Known rows, with every way that one mark hangs from another:
[deno roguf sani [sumum sokebi]]: [ 1.31  0.81  0.61 -1.99  2.25  0.71  0.61  1.64 -0.67 -0.16 -3.21 -1.35
 -0.21 -0.98 -0.64 -0.58 -2.50  0.15  0.93  0.38 -1.42  0.52 -1.62  4.50
 -1.01]
[roguf [deno sani [sumum vonop]]]: [ 2.66  0.23 -0.36 -0.93  0.71 -0.45  1.12  0.46 -0.36 -0.19 -0.34 -0.05
  0.33  1.53 -1.00 -0.93  0.96  1.06  0.77  0.88 -1.56  0.88 -0.76  0.29
 -1.14]
[deno roguf [sani vonop] sumum]: [ 0.98 -0.99  1.06 -0.14  0.89 -0.45  0.45  0.10 -1.03  0.89 -2.47 -5.08
  0.90  1.22  0.43 -0.06 -1.01  1.56 -0.36  1.03 -2.16 -0.46  0.04  2.36
 -2.55]
[deno sani]: [ 1.44  0.29  1.18 -1.78 -0.49  0.04 -0.16 -0.52  0.67 -0.31 -0.90 -1.06
  0.94 -1.38 -0.24 -0.49  1.16  0.14  0.06  0.87  1.43  0.08 -1.74 -0.46
  0.90]
[sumum deno [vonop sani]]: [-0.45  2.26  1.89 -0.53 -1.12  0.61  0.06 -1.09 -0.33 -0.04  1.18  2.29
 -0.32  0.42 -0.17 -1.46 -1.49 -0.62 -1.74 -0.49  1.16  0.01 -1.00 -2.27
  2.21]
[vonop [roguf [deno sani sumum]]]: [ 1.16  0.04 -3.30  0.13  0.71 -1.18 -0.57  0.96  0.75 -1.14  0.22 -2.40
 -0.79  1.09  0.47  1.94  3.14  1.89 -0.87  0.04 -1.23  0.07 -0.78  1.01
  0.02]
[roguf deno]: [ 1.33 -2.24 -1.63  1.57 -0.94  0.29 -0.96 -0.88  0.48 -0.40 -0.47  1.40
  1.23 -0.74 -0.17  1.40  3.93 -1.10  1.48  0.68  2.15 -0.61  0.40 -1.23
 -0.11]
[sokebi [sumum [deno roguf sani]]]: [ 2.05  0.91  2.57 -1.66  0.01 -0.26  3.29 -1.09 -0.22  1.60 -2.14 -1.73
  0.64 -0.62 -0.78 -1.34 -3.49 -2.59 -2.03  0.09 -1.14  0.24 -0.31  3.42
 -1.71]
[vonop [roguf [deno [sumum sokebi]]] sani]: [-1.65  0.60 -4.92  0.52  0.25  0.34 -2.96  2.94  0.16 -1.54  0.78  1.82
 -1.06 -0.33  0.32  2.28  2.16  0.36 -0.03 -1.45 -0.55  0.14 -0.28  0.55
  1.97]
[sumum [deno roguf sani] sokebi vonop]: [ 1.31  1.80  3.20 -3.17  1.43  0.72  2.09 -1.44  0.69  1.98 -1.89  1.40
  0.10 -0.62 -0.41 -2.61 -7.50  0.19 -0.16  1.01 -1.14  0.46 -0.99  1.30
  0.35]
[sani [deno sumum] vonop]: [-0.53 -2.69  1.88  3.30  0.32 -0.53  1.52  0.47 -2.07  0.32  1.80 -2.54
  0.34  1.88 -0.53  1.43  4.85  0.45  1.71 -0.26  0.58 -0.60  1.49  1.05
 -3.98]
[sani deno vonop]: [-0.56 -2.78  2.45  2.60 -0.85 -0.57  0.49 -0.95 -0.68  1.06  1.46 -1.13
  1.28  0.55 -0.04  1.20  3.84 -0.10  1.97  0.70  2.09 -1.17  1.73 -1.56
 -2.00]
[sani [vonop roguf]]: [-0.97 -2.46 -1.55  1.59 -1.90  0.04 -2.17 -1.79  1.19 -1.27  0.70 -1.75
  0.41 -1.04  2.06  0.69  1.47  1.04 -0.49 -0.52  1.47 -0.85  1.08 -2.97
  0.44]
[vonop [sani [deno roguf [sumum sokebi]]]]: [-2.64  1.50  1.34  0.75  2.44  0.28 -0.44  3.35 -2.13  0.82 -0.86  0.18
 -1.25  0.91 -0.95  1.36  0.12 -0.96  1.07  0.45 -0.29  0.08 -0.21  3.36
  0.21]
[sani deno [vonop roguf]]: [-2.00 -2.34  0.57  2.86 -0.64 -1.15 -0.86 -0.89  0.60  0.26  2.20 -2.11
 -0.17  0.71  1.41  1.92  3.48  1.03  0.40  0.43  1.48 -1.12  2.13 -2.67
 -0.67]
[sokebi [sumum deno [vonop roguf sani]]]: [-1.18  2.75 -0.05 -0.79 -2.07  0.35  0.46 -0.14  0.23 -0.95  1.92  1.96
 -1.39 -0.83  0.23 -1.90 -2.85 -2.48 -3.24 -2.35 -0.36  0.88 -0.02 -1.71
  2.01]
[sokebi [sumum [vonop roguf [sani deno]]]]: [-2.75  2.70  1.16  0.21 -0.85 -0.68 -0.37  1.53 -0.29 -0.98  2.30  1.53
 -1.44 -0.31 -0.41 -0.90  0.46 -2.57 -0.88 -0.79  0.17  0.76  0.51 -2.26
  2.37]
[sumum vonop]: [ 1.06 -0.23  1.30 -0.43 -1.04  1.18 -0.13 -1.56  0.18 -1.61 -0.44  1.76
  0.04 -1.44 -0.10 -1.74  0.11 -1.12  1.28  0.27  2.09  0.50 -0.80 -2.84
  0.52]
[deno roguf [sani vonop] [sumum sokebi]]: [ 0.46 -1.09  0.64 -1.24  1.31  0.40  0.65  0.88 -0.77  1.11 -2.78 -2.39
  1.35 -0.23  0.15 -0.76 -3.27  1.11  1.06  0.42 -2.22 -0.16  0.08  3.88
 -2.54]
[sani [vonop [roguf [deno sumum]]]]: [-0.27 -3.26 -4.00  3.31 -0.80 -0.72 -1.18 -0.35 -0.19 -0.87  1.05 -2.49
  0.08  1.15  1.15  2.15  4.00  1.61 -0.08 -0.77 -0.75 -0.60  1.85 -0.57
 -1.92]

Rows:
[-1.84  1.79 -2.95 -0.10 -1.42 -0.48 -3.73  0.30  1.17 -1.33  0.65  2.11
 -0.89  0.45  1.24  0.58  0.57  0.58 -1.11  0.54  0.33 -0.13  0.10 -4.74
  4.37]
[sumum [vonop [roguf deno] sani]]
[ 0.20  0.25 -0.71 -0.49 -1.70  0.77  0.24 -0.64  0.71 -2.60  0.35  1.44
 -1.20 -2.59  0.15 -2.45 -1.04 -2.99 -0.14 -1.53  0.82  1.01  0.15 -2.22
  0.30]
[sokebi [sumum [vonop roguf]]]
[ 1.73 -2.42 -0.60 -0.16 -1.08 -1.02 -0.60 -1.22  0.55  1.80 -0.23 -1.01
  3.29  0.41  0.12  0.90  1.79  1.59  0.86  1.43 -0.03 -1.17  0.95 -1.18
 -1.17]
[roguf [deno [sani vonop]]]
[-0.18 -3.38 -4.49  2.19 -0.02  0.10 -1.16  0.80  0.04 -0.52  0.79  0.25
  0.43 -0.33  0.68  1.65  1.85  1.28  1.51 -1.48 -0.70 -0.30  2.01  0.74
 -1.81]
[sani [vonop [roguf [deno [sumum sokebi]]]]]
[-0.16 -0.52 -0.54 -0.62 -1.23 -0.76 -1.70 -1.28  1.78 -0.25  0.51 -3.29
  1.11 -0.53  1.58  0.27  0.30  2.33 -1.08  0.32  0.01 -0.66 -0.02 -2.37
  0.62]
[deno [sani [vonop roguf]]]
[ 2.03  1.53  3.29 -2.23 -0.23 -0.03  2.51 -2.07  0.77  0.83  0.73  0.52
  0.08  0.46 -0.51 -2.24 -2.28  0.66 -1.15  0.50  0.31  0.53 -1.53 -0.94
  0.19]
[sumum [deno sani] vonop]
[-3.56  1.87  0.20  1.22 -0.41 -1.08 -2.49  1.19  0.45 -0.55  2.36 -0.50
 -1.83  0.54  0.69  2.27  3.78  0.15 -1.04  0.47  2.01 -0.70 -0.25 -2.78
  3.44]
[vonop roguf [sani deno]]
[ 1.26 -0.87  1.82  0.54 -0.41  0.74  2.86 -1.79 -0.94  0.48 -1.95 -0.46
  0.02 -1.26 -0.61 -1.08 -2.11 -4.15 -1.16 -0.96  0.15  0.07  0.63  2.87
 -2.39]
[sokebi [sumum [deno roguf]]]
[-2.70  1.55  2.33  0.99  1.05 -0.67 -1.74  0.97 -0.99  1.27 -1.08 -1.03
 -0.66  1.39  0.14  1.78  1.34 -0.96 -0.16  2.17  1.20 -0.95  0.00 -0.50
  2.21]
[vonop [sani [deno roguf]]]
[-1.66  0.74 -3.82  0.74 -1.28 -0.65 -4.20  0.40  1.21 -1.12  0.60  0.60
 -0.38 -0.02  1.20  2.62  3.06  0.17 -1.28  0.23  1.06 -0.79  0.14 -2.87
  4.19]
[vonop [roguf deno] sani]
[ 2.36 -0.80 -1.73 -1.00  1.20  0.30  0.86  1.90 -0.27  0.30 -0.74  1.04
  1.56 -0.62 -1.42  0.74  1.64  0.37  2.07 -0.10 -1.00  0.44 -0.89  3.43
 -1.48]
[roguf [deno sani [sumum sokebi]]]
[-2.16  2.55 -2.12 -1.20  0.32  1.16 -2.17  2.33 -0.20 -2.70  0.95  2.23
 -2.14 -0.82  0.27 -1.01 -1.84  0.44 -0.44 -1.79 -0.56  1.13 -1.20 -0.62
  2.59]
[deno [sumum sokebi [vonop roguf sani]]]
[ 1.43  0.96 -1.86 -1.72 -0.98 -0.94  0.55 -0.12  1.33 -0.46  0.39  0.77
  0.35 -0.85 -0.35 -1.46 -1.23 -1.51 -0.30 -0.01 -1.27  1.01  0.16 -1.67
  0.81]
[sokebi [sumum [vonop [roguf [deno sani]]]]]
[ 0.74 -0.71  0.51 -0.68 -1.78 -0.89  2.06 -1.78  0.75  0.83  1.85 -2.08
  1.32 -0.71  0.40 -0.75 -1.93 -0.47 -2.52 -1.85 -1.26 -0.15  1.05  0.89
 -1.74]
[sokebi [sumum [deno [sani [vonop roguf]]]]]
[-0.23  1.34 -1.86  0.63 -0.27  0.34 -1.35  1.48 -1.40 -0.98  0.14  1.94
 -0.44  1.65 -0.57  0.08  1.96 -0.01  0.13 -0.13 -0.75  0.57 -0.44 -1.07
  1.10]
[roguf [deno [sumum [vonop sani]]]]
[-1.25 -2.08  2.96  2.74  0.32 -0.80  0.10 -1.13 -1.00  2.10 -0.97 -2.67
  0.61  1.32  0.74  1.19  0.95  0.07  1.36  1.99  0.78 -1.29  2.18 -0.42
 -2.02]
[sani [deno roguf] vonop]
[-1.38  0.29  0.43  0.72  1.66  0.24  0.91  1.68 -0.45 -1.46  2.01  1.41
 -2.65  0.09 -0.43 -0.53  0.63 -0.10  1.88 -0.89  0.04  1.01  0.03  0.22
 -0.89]
[sani [deno [sumum sokebi [vonop roguf]]]]
[ 1.90 -2.02 -1.28  0.88  0.02 -0.85  0.48  0.25 -0.93  0.81 -0.20 -2.44
  2.29  1.64 -0.24  1.22  2.68  1.98  0.68  0.36 -1.43 -0.45  0.77  1.35
 -2.89]
[roguf [deno [sani vonop] sumum]]
[ 1.37  1.00  2.49 -1.47  0.99 -0.32  1.76 -2.07  0.69  1.77 -1.99 -2.28
  0.17  0.47  0.25 -0.35 -2.40  0.31 -1.91  1.46 -0.31 -0.44 -1.08  1.61
 -0.06]
[sumum [deno roguf sani]]
[-0.10 -1.25  1.43  1.47  1.70  0.58  1.97  2.16 -1.55 -0.41  1.11  0.93
 -0.58 -0.54 -1.75  0.81  3.65 -1.20  3.00 -0.75  1.21  0.46  0.03  3.04
 -2.50]
[sani [deno [sumum sokebi]]]
[ 2.02  1.54  2.70 -3.30  0.45  0.83  2.46 -1.16  0.89  1.07  0.43  3.12
  0.98 -1.31 -1.04 -2.67 -4.61  0.26  0.35 -0.25  0.06  0.77 -1.45  0.35
  0.19]
[sumum [deno sani] sokebi vonop]
[-1.23  2.34  2.21 -0.77 -0.27  0.58 -0.39 -1.28 -0.31  0.77 -1.22  0.79
 -0.94  1.13  0.61 -1.08 -4.20 -0.53 -2.23  0.83 -0.25 -0.13 -0.38 -1.39
  2.28]
[sumum [deno roguf] [vonop sani]]
[ 0.84  0.03 -2.72 -0.82 -0.26 -1.27 -1.68 -0.49  2.13 -0.21  0.05 -1.13
  0.31 -0.07  0.97  1.73  2.25  1.61 -0.79  1.15  0.26 -0.26 -0.48 -1.80
  1.85]
[vonop [roguf [deno sani]]]
[ 0.69  2.03  0.78 -3.14  0.52  0.21  1.25 -1.10  2.10  0.00  1.24  2.05
 -0.89 -1.24  0.30 -2.25 -4.83  1.08 -1.11 -0.61 -0.40  0.78 -1.26 -0.76
  1.62]
[sumum [deno sani] sokebi [vonop roguf]]
[ 1.15 -0.44  0.16 -0.55  0.63  2.05  0.99  0.87 -0.91 -2.07 -0.44  2.99
 -0.51 -1.62 -1.14 -2.28 -0.94 -1.34  2.47 -1.32  0.39  1.46 -0.75  1.19
 -1.46]
[deno [sumum sokebi vonop]]
[ 0.89 -0.78  2.62 -0.65  0.01 -0.65  1.41 -2.45  0.22  2.99 -1.67 -3.39
  1.46  1.10  0.84 -0.34 -3.35  1.38 -1.85  1.39 -1.02 -1.25  0.59  0.91
 -1.47]
[sumum [deno roguf [sani vonop]]]
[-1.54  0.88 -4.48  1.82 -0.33 -0.46 -2.90  2.00 -0.21 -1.76  0.84 -0.72
 -1.43  1.38  0.64  2.66  4.20  0.68 -1.43 -0.76 -0.52 -0.25 -0.15 -0.51
  1.80]
[vonop [roguf [deno sumum]] sani]
[ 0.03 -0.53 -2.61  0.69 -0.73 -0.07 -1.75 -1.25  1.63 -1.32  0.35  1.34
 -1.19 -0.25  1.11 -0.02  0.96  0.30  0.28  0.57  0.91  0.15  0.77 -4.07
  1.74]
[sumum [vonop [roguf deno]]]
[ 1.28 -0.29  1.82 -1.11 -0.21  1.71  2.06 -1.72  0.40  0.07  0.58  4.70
  0.16 -1.89 -0.83 -2.08 -3.30 -1.41  1.09 -1.18  1.34  0.64 -0.45 -0.32
 -0.32]
[sumum deno sokebi vonop]
[-0.38  0.86 -2.21 -0.49  0.21  1.14 -1.12  2.25 -1.18 -0.81 -0.08  4.32
  0.22  0.03 -1.22 -0.62 -0.12 -0.57  1.57 -0.78 -0.69  0.71 -0.33  0.37
  1.09]
[roguf [deno [sumum sokebi [vonop sani]]]]
[ 0.55 -0.81  1.19 -0.30  0.76  1.34  1.15 -1.46  0.20  1.13 -2.09  1.51
 -0.19 -1.66 -0.09 -0.23 -3.43 -1.60  0.35 -0.13  1.15 -0.36 -0.22  2.34
 -0.62]
[sumum [deno roguf] sokebi]
[-3.02  1.98 -0.37  2.01  0.64 -0.91 -1.36  2.70 -0.81 -1.46  2.49 -1.94
 -2.62  1.77  0.18  2.44  4.94  0.56 -1.12 -0.38  0.30  0.01 -0.34 -0.08
  1.51]
[vonop roguf [sani [deno sumum]]]
[ 1.86 -2.41 -1.71 -0.41  0.55 -0.10  0.38  1.17 -0.48  1.56 -0.35  0.01
  2.78  0.24 -1.06  0.64  0.70  1.57  2.09 -0.22 -1.59 -0.10  0.66  2.52
 -2.71]
[roguf [deno [sani vonop] [sumum sokebi]]]
[ 0.68  0.15  2.22 -0.94  0.88  1.54  1.69 -1.73  0.10  1.07 -1.70  2.97
 -0.66 -1.19 -0.03 -2.21 -6.00 -1.37  0.51  0.08  0.25  0.27 -0.08  0.56
 -0.28]
[sumum [deno roguf] sokebi vonop]
[-2.40  1.69  1.69  1.72  2.03 -0.54 -0.69  2.41 -2.31  0.20 -0.71 -2.39
 -2.00  2.35 -0.43  1.74  2.65 -0.45 -0.36  1.35 -0.35 -0.31 -0.36  2.12
  0.11]
[vonop [sani [deno roguf sumum]]]
[ 1.54 -1.36  1.97 -1.51 -0.75  0.11  1.79 -1.60  0.69  2.46  0.80  0.79
  2.89 -1.07 -0.46 -0.76 -2.48  1.02  0.22 -0.74  0.11 -0.85 -0.06  1.09
 -1.31]
[sumum [deno [sani vonop]] sokebi]
